Each row comes from the steps of one walk. Every step used is in the known rows, and no mark comes twice. Write the walk behind each row, first mark first.
Known rows:
m e w n: [-4.93 -0.53  3.95  2.84 -0.07  1.25 -0.41 -0.70  1.33 -3.54  3.38 -1.14
 -0.09  2.81 -0.61  0.63]
w n z: [-3.30 -2.16  1.01  1.10 -2.48  1.37 -0.44 -1.89  1.53 -0.05  1.24 -1.69
  1.92 -0.62 -1.02 -0.64]
w n z e m: [-3.82 -0.30  2.48 -0.08 -1.35  0.29 -1.25 -4.14  0.39 -0.82  2.50 -1.13
 -0.78 -0.56  0.47  0.49]
e m d: [-0.67  0.58  1.44 -1.97 -1.66 -2.69 -0.09 -2.58  0.97  1.47  1.88  2.81
 -0.56 -0.26  0.53  1.36]
m e: [-1.48  0.38  0.56  0.41 -1.19  1.36 -1.38 -1.75  0.65 -1.88  0.75 -0.16
 -1.44  3.43  0.91  0.72]
d m: [-0.51  0.65  2.64 -0.47 -0.76 -2.25  0.07 -0.58  0.61  0.38  1.27  1.56
 -0.37 -1.95  0.57  0.42]
m d: [-0.61 -0.96 -1.46 -1.11 -1.07 -0.54  0.91 -1.09  2.54  2.58  0.47  0.42
  0.32  0.86 -0.69  0.83]
z e w n: [-4.11  0.10  2.74  1.88  3.17  0.59  0.72 -0.36  0.32 -1.93  2.87 -2.45
 -1.25  0.40 -0.66  0.72]
e m d z: [ 0.35 -0.17  1.15 -4.18 -3.33 -2.66  0.21 -3.83  1.86  1.67  2.14  0.63
 -2.30 -1.98 -0.31  1.60]
m e w n z d: [-7.22 -1.88  3.66  1.00 -2.25  0.72 -0.96 -3.11  3.87 -2.47  3.36 -2.60
 -0.48  1.92 -2.22  1.48]
w e m d z n: [-2.00  0.34  0.83 -2.61 -2.49 -0.75 -0.14 -4.83  2.12 -0.16  3.94 -0.23
 -1.95 -0.56  0.75  1.83]
n z e m d: [-0.65 -0.26  0.62 -3.86 -2.68 -1.29 -2.81 -5.17  2.11  0.73  1.38 -0.82
 -2.98 -0.02  0.99  1.47]
n z d m e w: [-4.65 -1.25  4.30 -2.37 -3.80 -2.22 -2.29 -3.86  4.76 -1.27  2.64 -1.53
 -2.10 -0.79 -1.55  2.01]
n z: [ 0.44 -1.66  0.00 -1.87 -3.20  0.27 -2.54 -1.82  1.53 -0.23 -0.37 -1.74
 -0.16 -0.72 -0.17 -0.35]
e z d: [-1.83 -0.84 -0.50 -3.23 -2.03 -1.48  0.88 -2.58  1.17 -0.31  0.35 -0.78
 -2.68 -1.24 -1.66  0.99]
e m d z n: [-2.38  0.36  1.55 -3.25 -3.22 -2.30  0.48 -4.83  1.71  2.22  2.78  0.96
 -1.63 -1.71  0.72  0.96]
e w n: [-3.87 -1.04  3.74  2.63  1.16 -0.17  1.00  1.18  0.64 -1.92  2.90 -1.04
  1.48 -0.67 -1.71 -0.14]
m d z e: [-0.04 -0.99 -2.26 -3.98 -1.21  0.18  1.03 -3.69  3.31  2.62  1.03 -3.30
 -3.71 -0.24 -1.00  1.80]

Write each row's walk:
[-0.12 -0.69 -0.53 -2.26 -1.32  0.91 -2.71 -3.09  1.31 -0.40 -0.11 -3.13
 -2.49  0.17  0.57  0.39]  n z e
[-0.58 -1.03  1.71 -2.15 -0.63  0.03 -3.20 -1.91  1.64 -2.08  1.08 -3.85
 -2.81 -0.38 -0.17  0.53]  n z e w
[-3.81 -1.34  0.49  0.70 -0.82  1.96 -0.61 -3.02  1.34 -0.20  1.46 -2.90
 -0.19  0.20 -0.32 -0.01]  w n z e
[-0.72  0.48  3.02 -2.16 -3.69 -1.56 -1.69 -3.14  0.72 -2.78  1.93  1.04
 -3.54  0.60  1.48  0.68]  d m e z
[-4.64 -1.75  3.94  1.45 -2.39  1.47 -2.27 -2.03  2.37 -3.75  3.10 -2.38
 -0.18  2.29 -0.76  0.35]  m e w n z
[-5.18  0.75  2.49 -0.75 -1.44 -1.88  0.73 -3.43  3.23  0.56  2.13  0.98
 -1.84  0.47 -0.80  2.49]  z d m e
[-0.72  2.31  1.87 -1.42  1.40 -1.28 -1.02 -2.77 -1.43 -0.94  1.59  0.69
 -3.33  0.09  1.88  1.41]  z e m
[ 0.56  1.15  1.37 -4.02 -0.75 -1.03 -0.54 -4.04 -0.13 -0.62  1.76 -2.17
 -5.10 -2.04  0.63  1.57]  d z e m
[-3.17 -1.30  1.88 -2.83 -3.60 -2.40 -0.91 -3.63  3.87  1.62  0.95 -0.77
 -0.80 -2.81 -1.51  1.33]  n z d m
[-2.49 -1.20 -1.34 -2.44 -2.76 -0.10  1.52 -3.65  3.36  3.37  1.45 -1.69
 -0.88 -0.76 -0.43  0.40]  m d z n
[-6.09 -2.49  3.45  0.65 -1.23 -0.61  0.31 -1.38  3.42 -0.88  2.84 -2.71
  1.07 -1.68 -3.29  0.75]  e w n z d
[ 0.68 -0.04 -0.86 -3.22 -0.14  0.78  0.17 -2.83  0.94  0.07  0.61 -4.12
 -4.46 -1.24 -0.29  1.02]  d z e
[-0.21  0.46  1.70 -3.05 -1.90 -0.87 -3.42 -4.35  0.24 -1.13  1.04 -1.16
 -3.15 -0.67  1.47  0.91]  n z e m
[-2.27  0.73  5.44  0.04 -1.12 -1.95 -1.64 -0.99  1.67 -2.97  3.16  0.72
 -1.95  0.59  0.63  1.18]  d m e w
[-7.59 -1.56  3.06  0.51 -3.77 -0.05  0.08 -4.80  4.21  0.28  3.02 -0.94
  0.30  0.06 -1.58  1.42]  w n z d m e
[-2.76 -1.80 -0.30 -2.43 -3.01 -0.58 -0.90 -3.17  3.38  1.28 -0.02 -2.04
 -0.49 -1.26 -1.94  1.05]  n z d
[-3.50 -2.35  3.74  1.14 -1.38  0.08 -0.99 -0.31  1.88 -2.12  2.56 -2.44
  1.36 -1.28 -1.83 -0.39]  e w n z
[-3.40  1.02  3.39 -1.24 -3.55 -1.29 -1.50 -4.13  0.56 -2.19  2.51  1.37
 -2.92  0.84  2.58  0.02]  d m e z n
[-4.23 -1.01  2.26 -2.48 -4.48 -1.42 -1.83 -4.88  4.38  0.29  1.52 -0.89
 -1.81 -0.29 -0.90  1.90]  n z d m e
[-6.49 -2.00  5.37  0.33 -1.76 -2.25  0.34 -1.87  3.86 -0.60  3.79 -1.55
  0.85 -3.11 -2.89  1.03]  e w n z d m
[-8.29 -0.08  5.28  1.36 -0.51 -1.89  1.63 -2.62  3.68 -0.81  4.35  0.21
 -0.60 -0.01 -2.08  2.35]  z d m e w n
